Each row comes from the steps of one path. Every step used is in the known rows, and no mark comes twice. Write the path behind each row, first mark first.
Known rows
banub, nule, penafe: [-0.40  1.21 -1.46 -1.76  2.05 -4.92 -1.51  0.12 -1.56  1.87 -0.74  4.71
  2.46 -2.23  0.79 -1.85 -0.20  1.85  1.38  0.09  2.92  1.71  0.37  3.28
 -3.38  0.20 -1.24  1.40  0.12 -2.13 -0.30  2.07 -2.10 -2.34  0.65  2.25
  1.87]
kugof, boke, nule: [ 0.12  0.52  2.27 -5.66  2.63  0.91 -2.53 -0.03  0.93 -0.55 -0.08 -0.75
 -3.18  0.32 -0.73  2.68 -1.44 -0.62 -0.40 -4.27 -0.43  1.19  0.67  3.01
  1.75  0.56 -1.09  1.15 -0.73  1.00 -1.98 -3.16 -0.81 -0.22  0.63  0.81
  4.86]
kugof, boke, banub, dotepir, nule: [-0.63  1.42  2.88 -3.16  2.10  0.02 -2.38 -1.90  2.35 -2.99  0.21  0.49
 -1.57  1.51 -2.83  1.92  1.87  0.08 -2.87 -1.86  1.48 -1.48  1.06  1.99
  3.54 -0.12 -0.47 -1.49  1.65  2.58 -2.01  0.37 -0.27 -0.74  2.72 -0.83
 -0.86]
dotepir, kugof, boke, banub: [ 0.48  1.37  2.64 -0.94  1.78  0.05 -1.30 -2.36 -0.21 -1.30  0.84  0.35
 -1.18  0.33 -1.75  2.86 -3.49 -0.87 -1.05 -1.16 -0.69  1.96 -1.03  0.42
  2.64  2.88  2.86  1.90  1.93  0.23  1.28 -2.84 -0.41 -2.53  1.02 -0.19
  2.10]
banub, dotepir: [-0.17  1.87  1.98 -2.55  1.84 -1.18 -1.33 -1.25 -0.64 -1.07  0.08 -0.38
 -0.83 -0.78 -2.84  1.85  0.44 -2.22 -1.12  1.84  0.20 -4.53  0.58  2.82
 -2.46 -3.07 -3.45  0.72  0.20 -1.86 -1.87  0.91  1.60  1.62  0.57  1.16
 -0.24]
nule, dotepir: [-0.12  0.70 -1.47  1.35  2.31 -0.98 -2.72 -2.66 -1.66  2.41 -0.40 -0.09
  3.06 -2.94  0.18  1.30  1.24 -1.21 -0.52  3.12 -0.68 -1.58  0.37  0.07
  0.45  1.21 -3.07  2.36  1.22 -2.78  0.63 -1.53  0.24 -2.13  2.63  0.40
  1.90]
kugof, nule, dotepir: [ 0.68 -0.27 -1.09 -0.57  2.14 -0.77 -2.39 -3.14 -0.72  2.32  1.29 -0.52
  0.66 -1.11  1.52  0.58  3.26 -1.86  0.32  0.62 -2.53 -1.68 -1.35 -0.03
  0.02  3.48 -0.99  1.79  0.56  0.01 -1.20 -1.68 -0.73 -2.13  3.30  0.88
  5.22]
penafe, nule, banub, dotepir: [ 1.18  5.71  0.71  0.86  2.02  2.07 -1.36  0.00 -4.66  0.22 -4.17 -1.60
  1.66  0.36 -0.53 -2.22  0.42 -3.66 -0.69  4.34  1.68 -7.03  0.57 -0.25
 -0.99 -3.03 -5.01  2.01  0.06  0.22 -2.56  0.31  0.60  0.61 -0.33  0.89
  1.93]
kugof, boke: [ 0.09 -1.28  1.66 -3.73  1.96  0.68 -2.18 -0.45 -1.52 -0.47  2.23  1.28
 -0.87  1.23 -0.92  1.36 -1.92 -2.16  0.19 -2.89 -0.28  0.96 -1.63  1.92
  2.02 -1.87 -1.80  3.18 -0.06 -0.29 -3.42 -3.68 -1.22 -1.04  1.32  1.30
  2.73]
banub, nule: [ 0.97  1.94  0.97 -2.12  3.23 -4.25 -0.61 -0.74 -1.09  0.59  0.08  3.11
  0.63 -1.10 -0.69  1.90  0.11  0.90 -1.50 -0.12  3.64 -0.03  0.76  2.21
 -1.42  0.02 -1.09  2.24 -1.42 -2.16  0.57 -0.20 -0.92  0.22  0.21  2.40
  1.75]
boke, banub: [ 0.34  3.30  3.13 -2.95  3.49 -0.43 -4.96 -0.40  0.42 -0.41 -1.18 -0.28
  0.81 -2.22  0.00  4.23 -2.77 -0.41 -2.66  1.41 -0.35  0.02  0.15  0.26
  1.58  2.14 -0.21  0.92  2.13 -1.32  0.04 -0.75  1.31 -1.06  0.59  1.71
  2.40]
nule, kugof: [ 0.92  1.98 -0.13 -2.40  2.33 -1.44  0.96 -1.81 -1.07 -1.96  3.09  0.81
  1.75 -0.19  1.95  0.88 -1.13 -0.20  0.90  2.41  0.73  1.27 -1.08  1.70
 -0.35 -2.35 -1.24 -0.19  1.69 -1.31 -0.81 -2.41  0.27  0.15  1.57 -0.94
  1.46]
boke, nule, kugof: [ 1.11  3.49  0.11 -3.96  3.39 -0.67  0.32 -1.87  1.30 -1.95  0.50 -1.35
 -0.62 -0.63  1.73  1.99 -0.45  0.47  0.09  0.48  0.28  0.73  1.13  3.15
 -0.81  0.11 -0.61 -1.71  0.83 -0.11  0.41 -1.45  0.63  1.39  0.38 -1.33
  2.97]
penafe, nule: [-1.62  2.76  1.01 -0.55  1.06  2.73 -0.96 -2.92 -3.11  2.64 -1.34  0.80
  2.41 -1.14 -0.87  0.37 -3.63 -3.56  1.36  0.11  0.74 -2.55 -0.50 -0.43
 -0.27 -4.21 -3.95  2.28 -0.67 -1.48 -3.36 -1.09  1.14  0.52  0.79  0.86
  2.19]
dotepir, kugof, nule: [ 0.30  0.64  0.18 -0.30  0.28 -1.81 -0.03 -6.18 -0.90  1.96  3.91  1.12
 -0.77  0.98 -1.23  0.90  0.40 -3.61  1.84 -2.31 -1.86 -0.61 -2.65  0.93
 -1.73  2.26  3.33  1.90 -0.81 -1.30  0.70 -1.55 -2.01 -1.11  0.04 -2.02
  3.61]
kugof, nule: [ 0.49  0.14  1.61 -3.59  1.63 -0.83 -2.79 -2.39 -0.24  0.48  3.30  1.18
 -1.21  0.65  0.15  1.49  0.35 -2.27  0.55 -2.77 -2.19 -0.62 -2.57  1.16
 -0.44  0.91  0.27  1.64 -0.89 -0.46 -3.24 -1.67 -1.05 -0.49  0.82  0.70
  4.88]
nule, banub, dotepir, kugof: [ 2.66  4.16 -0.57  2.71  1.19 -2.43 -0.07 -3.01 -3.93 -0.20 -0.81 -0.80
  1.40  0.41 -2.28 -1.25  2.01 -2.39 -1.56  4.73  1.32 -4.78 -0.48  0.69
 -1.89  1.55  0.71  2.29  0.66 -2.67  3.32  0.35 -0.68 -0.71 -1.44 -2.04
 -0.22]

Write each row's path
[-0.86  3.69 -0.47 -0.79  1.92  2.14  2.31 -2.97 -2.68 -0.15  0.40  0.81
  3.02 -0.30  1.84 -0.63 -2.90 -2.26  2.67  2.14  1.43 -1.14 -0.33 -0.02
 -0.77 -5.42 -3.71  0.42  1.07  0.13 -2.90 -1.92  0.94  1.26  2.08 -0.02
  2.17]
penafe, nule, kugof
[ 0.28  2.57 -0.87 -0.81  0.97 -2.27  2.70 -4.82  0.36 -2.62  3.27  1.69
  1.03  1.06 -0.81 -0.76  3.89 -0.23  0.09  2.19  2.71 -2.61  0.56  3.42
 -0.44 -3.63 -1.40 -2.82  1.46 -0.17 -0.90  1.22 -0.15  1.51  2.51 -3.90
 -2.58]
banub, dotepir, nule, kugof
[ 0.37  1.75  0.74 -0.90 -0.18 -1.95  1.23 -5.82  0.03 -0.50  2.75  0.30
 -2.85  1.52 -2.78  0.52  2.19 -3.44  0.39 -0.87 -1.36 -4.25 -0.73  2.17
 -3.95  0.69  2.07  0.38 -0.16 -0.07  0.47  1.17 -0.71  0.32  0.70 -1.18
  1.74]
banub, dotepir, kugof, nule
[ 0.62  1.88  1.17 -2.64  1.30  0.25  1.53 -3.17  1.35 -1.80 -0.44 -1.59
 -4.88  1.27 -3.71  1.98  0.54 -1.81 -0.47 -2.52  0.46 -2.86  2.16  4.40
 -1.70  0.34  0.82 -0.18 -0.12  0.57  1.10 -0.42 -0.36  0.85  0.15 -1.14
  1.94]
banub, dotepir, kugof, boke, nule
[ 0.18  0.95 -0.17 -1.17  2.11 -3.54  0.25 -0.50  0.28 -0.49 -1.21  4.08
  0.46 -1.13  0.22 -1.26 -1.99  2.62  0.39 -0.65  2.31  4.26  0.56  2.24
 -0.88  4.17  3.34  1.07  2.03  1.39  2.29  0.27 -3.10 -4.92  1.06  1.98
  2.41]
dotepir, kugof, boke, banub, nule, penafe
[-1.47  0.26 -1.01 -1.87 -0.15  0.15 -0.70 -3.03 -0.28  1.44 -0.05  1.18
 -1.00 -0.93 -0.78 -1.74 -1.58 -0.96  2.66 -3.35 -0.70  2.70  0.46  4.14
 -1.54  2.30  1.88  0.64  0.16 -0.52  0.54 -1.04 -3.06 -3.43  0.00 -1.73
  3.46]
dotepir, kugof, boke, nule, penafe
[ 2.97  3.70  1.33 -4.20  3.21  0.38 -2.64  2.51 -0.72 -2.79 -3.15 -3.53
 -4.17  2.08 -0.42 -0.17  2.94 -0.76 -2.53  0.06  0.71 -3.25  1.16  2.72
  1.01  1.76 -2.22  0.85  0.06  2.48 -1.34 -1.21 -0.86  0.35 -0.50  0.54
  4.11]
kugof, boke, nule, banub, dotepir
[-0.30  3.53  1.54 -3.39  3.98  3.91  0.91  0.04 -0.36 -2.96 -1.47 -0.73
  0.27  1.18  3.20  0.79 -4.38 -0.36  1.50  0.29  0.55  1.32 -0.32 -0.58
  3.15 -2.88 -2.68 -0.45  3.01  4.68 -3.64 -3.56  1.15 -1.20  3.18  1.54
  3.47]
penafe, nule, kugof, boke, banub
[ 0.64  4.23  0.83 -1.38  2.74 -1.82  0.57 -3.32  2.04 -3.71  0.64  0.33
  0.69  0.21  0.19  1.22  2.55  1.70 -1.92  3.30  2.31 -2.03  1.67  2.30
  0.83 -0.50  0.17 -4.36  3.83  1.51  0.67  2.27  1.18  0.66  3.01 -2.38
 -2.22]
boke, banub, dotepir, nule, kugof
[-0.17  1.03 -2.68  4.64  0.86 -1.58  0.28 -6.21 -2.53  3.21  1.00  0.60
  3.56 -3.18 -1.23  0.86  1.04 -1.91 -0.25  3.64 -0.83 -1.27 -0.09 -0.55
 -1.07  2.85  0.50  2.64  1.24 -3.88  4.17 -1.33 -0.57 -2.68  2.14 -1.40
  0.97]
nule, dotepir, kugof
[ 2.52  4.15  1.21 -0.91  2.51 -1.34 -3.12  0.82 -3.22 -1.05 -1.51 -1.70
  0.34  0.10 -0.66 -0.66  2.22 -1.92 -2.61  4.67  0.93 -4.92 -0.96  1.28
 -0.72 -0.10 -2.76  1.70  0.87 -1.44 -0.59  0.14 -0.31 -0.11 -0.88  0.26
  0.88]
nule, banub, dotepir
[-1.64  0.35  0.94 -2.69  1.03 -0.09 -3.49 -1.23  1.41 -1.95 -0.40  2.06
  0.07 -0.19 -0.97 -1.91  1.93  1.01 -0.07 -1.01  0.57 -0.29  0.68  3.49
  1.48  0.18 -0.42 -2.00  3.18  2.69 -3.34  2.61 -1.50 -4.07  2.98 -0.65
 -0.20]
kugof, boke, banub, dotepir, nule, penafe
[ 1.06 -0.53 -3.04  2.35  2.34 -3.45  2.96 -3.48 -1.44  1.25 -0.25  2.55
  0.57 -0.25 -0.54 -0.21  2.30  1.24 -0.01  0.19  2.46  1.07  0.87  0.28
 -0.02  3.36  0.86  3.20 -0.45  0.10  4.03 -2.68 -2.75 -3.11  2.96  0.87
  1.89]
banub, nule, dotepir, kugof, boke
[ 2.66  5.90 -0.22  0.73  1.83 -1.25 -0.27 -2.76 -1.75 -0.11 -3.10 -2.84
 -1.18 -0.40 -2.07  0.23  2.73 -1.58 -2.56  3.45  1.32 -4.50  1.68  2.34
 -2.38  3.82  1.53  0.32 -0.05 -1.46  4.53  0.84 -0.35  0.45 -2.13 -2.53
  2.03]
boke, nule, banub, dotepir, kugof
[ 0.85  1.57 -3.56  4.02  1.98 -5.43  2.56 -5.12 -1.50  2.45 -1.03  2.69
  3.20 -3.02 -1.19  0.97  2.52  0.86 -0.56  3.39  2.82 -0.68  1.89  0.34
 -2.10  3.92  0.88  2.49 -0.32 -2.90  6.31 -0.26 -1.23 -2.20  2.05  0.25
  0.98]
banub, nule, dotepir, kugof
[-0.15  4.45  2.44 -3.75  3.55  3.49  2.53  0.30  1.15 -5.18 -2.33 -1.89
 -1.65  2.06  1.52  0.32 -2.36 -0.38  0.49  2.15  0.80 -2.19  1.70  0.91
  0.44 -4.77 -4.30 -1.70  3.24  5.73 -4.57 -1.13  2.20  0.23  3.37  2.47
  2.29]
penafe, nule, kugof, boke, banub, dotepir
[ 2.49  1.85  0.00  0.94  0.96 -1.12  0.61 -1.37 -4.12 -1.48  0.52 -1.08
 -0.96  2.78 -2.05 -1.92  1.91 -2.91 -0.79  1.88  1.06 -2.86 -1.46  0.93
  0.20  0.85  0.25  2.89  0.50  0.19  1.45 -2.63 -2.43 -1.48 -0.57 -1.49
  0.64]
nule, banub, dotepir, kugof, boke
[-1.16 -0.24 -1.44 -0.19 -1.35 -2.14 -0.75 -5.57 -1.86  2.74  3.15  3.13
  1.39 -0.88  0.18 -3.08 -0.05 -2.36  3.90 -1.82 -2.40  1.04 -2.77  2.43
 -3.70  2.94  3.30  0.90  0.62 -1.65 -0.54  0.57 -3.27 -3.64  0.70 -2.19
  4.12]
dotepir, kugof, nule, penafe
[ 3.23  2.95 -0.32 -0.30  1.86  0.29 -1.30 -1.87 -2.19  0.03 -1.40 -1.55
 -1.80  1.03 -0.01 -0.19  0.69 -1.08 -0.27 -1.32  0.27  0.78 -0.61  0.84
  2.07  4.68  3.06  1.90 -0.79  0.22  3.04 -3.69 -2.63 -1.95 -1.41 -2.72
  4.58]
dotepir, kugof, boke, nule, banub
[-1.19 -0.06  0.58 -4.88  1.45  0.55 -3.44  0.69  0.32  0.31 -0.67  0.84
 -1.74 -1.16  0.94 -1.35 -1.11  0.07  2.06 -3.66 -1.02  2.68  0.12  4.49
 -0.60  1.06 -1.10  0.87  0.75  0.65 -3.08 -0.89 -2.10 -2.64  0.88  0.69
  4.99]
kugof, boke, nule, penafe
[-0.58  1.36  0.20 -2.44  1.88  3.40  2.71 -1.16 -2.42 -2.08  1.29  0.86
  0.83  2.23  2.21 -1.78 -3.39 -2.07  3.66 -0.78  1.26  0.43 -1.45  0.51
  1.48 -6.03 -3.64  1.12  0.74  2.87 -4.84 -4.19 -0.13  0.06  2.60  0.42
  3.00]
penafe, nule, kugof, boke
[-0.38  0.55  0.67 -2.23  1.03  0.19  0.54 -3.80  0.53  0.23  0.40 -0.14
 -2.71  0.41 -1.81  2.11 -1.65 -1.69  0.05 -4.39 -0.09  1.40  0.37  2.67
  0.47  1.76  2.22  1.37 -0.98 -0.51  2.06 -2.78 -1.47 -0.73 -0.32 -1.96
  3.10]
dotepir, kugof, boke, nule
[ 1.34  3.91  2.21 -2.81  4.95 -3.79 -2.62  0.42  0.91 -0.94 -2.32  1.64
  0.22 -1.62  0.11  3.56 -1.41  2.98 -3.34  0.89  3.14  0.71  1.72  0.93
  0.31  3.33  0.23  0.81  0.77 -0.15  1.93  0.33  0.28 -0.44  0.48  3.86
  2.58]
boke, banub, nule
[-0.73  0.96 -0.77 -0.45 -1.24 -2.13  0.42 -4.98 -0.58  0.67  2.13  1.28
 -1.07  0.10 -1.70 -3.01  2.01 -2.44  3.40  0.22 -2.17 -2.88 -0.98  4.13
 -5.73  0.93  1.46 -0.05  1.10 -0.22 -1.08  2.87 -1.96 -2.41  1.00 -1.33
  2.39]
banub, dotepir, kugof, nule, penafe
[-1.81  2.68 -1.69  2.75  1.83  2.65 -1.19 -3.31 -2.90  3.71 -2.93 -0.39
  4.15 -3.13  0.39 -0.19 -0.56 -2.86  1.28  2.76  0.12 -3.70  1.46 -1.96
 -0.10 -1.67 -5.01  2.95  0.41 -1.54 -1.65 -1.13  1.29 -1.59  3.52  1.39
  2.76]
penafe, nule, dotepir
[-0.03  4.42  2.64  0.45  1.71 -1.35 -0.85 -3.76  0.46 -1.37 -1.55 -1.09
 -0.59 -1.26 -3.46  3.63 -1.39 -1.20 -2.58  3.81  0.13 -3.71  1.20  1.17
 -2.09  1.47  1.68 -0.29  2.31 -0.99  3.03  1.52  1.62 -0.31  0.32 -0.07
 -0.57]
boke, banub, dotepir, kugof
[-0.16  2.78  0.47 -1.35  0.85 -1.81 -1.68 -3.86  1.16 -0.67  0.02  0.15
 -1.62 -1.32 -0.29 -0.95  0.55 -0.64  0.79  1.86 -2.39 -2.57 -0.19  3.02
 -4.28  4.00  2.92 -1.53  3.19  1.31 -0.12  3.43 -0.91 -3.18  1.11 -0.02
  3.08]
boke, banub, dotepir, kugof, nule, penafe
[ 0.56  2.19  4.48 -4.84  3.21  0.52 -3.12  1.93  1.52 -4.13 -1.13 -1.74
 -3.37  0.90 -2.30  3.19 -1.08 -0.16 -2.34  0.67 -0.69 -1.82  0.67  2.17
  1.39 -0.36 -2.20  0.66  2.11  2.95 -3.18 -0.86  1.14 -0.30  1.30  2.94
  1.60]
kugof, boke, banub, dotepir
[-0.55  3.24  2.70 -1.17  1.78 -1.45 -3.09 -3.50  1.68 -1.55 -0.81  0.43
  0.25 -0.90 -2.70  2.79  2.29  0.54 -3.71  1.01  1.79 -3.26  1.90  1.63
  1.17  0.62 -0.42 -2.10  1.84  0.02  0.19  2.92  0.90  0.15  1.55 -1.15
 -1.65]
boke, banub, dotepir, nule
[ 0.20  0.02 -0.82 -2.33  2.68  1.29 -1.96 -0.86  1.48  0.83 -1.50 -2.03
 -1.20 -1.45  0.17  1.61  1.63  0.04 -0.51 -1.44 -1.16 -0.19  1.69  1.80
  1.82  3.14 -2.17  1.41  0.77  1.10 -0.38 -2.81 -0.56 -2.34  2.80  1.02
  5.02]
kugof, boke, nule, dotepir
[-1.21  1.73 -0.05 -3.47  1.25 -0.76 -4.30 -0.74  0.17  2.05 -1.68  0.72
  1.15 -3.42  0.75 -0.61 -1.22  0.25  1.24 -0.81 -0.83  0.50  1.13  4.09
 -2.64  1.70 -0.93 -0.46  0.76 -1.72 -1.62  1.33 -1.25 -1.71 -0.05  0.21
  4.17]
boke, nule, penafe
[ 3.33  2.74 -0.67  1.52  0.74 -2.26 -0.69 -3.91 -4.03  1.64  1.96  0.52
  0.26  1.26  0.90 -1.72  2.42 -2.87  0.31  0.22 -1.14 -0.55 -4.03 -0.80
 -0.16  5.37  4.34  2.52 -0.18 -1.07  2.22 -2.13 -3.30 -2.21 -1.36 -2.81
  4.52]
dotepir, kugof, nule, banub
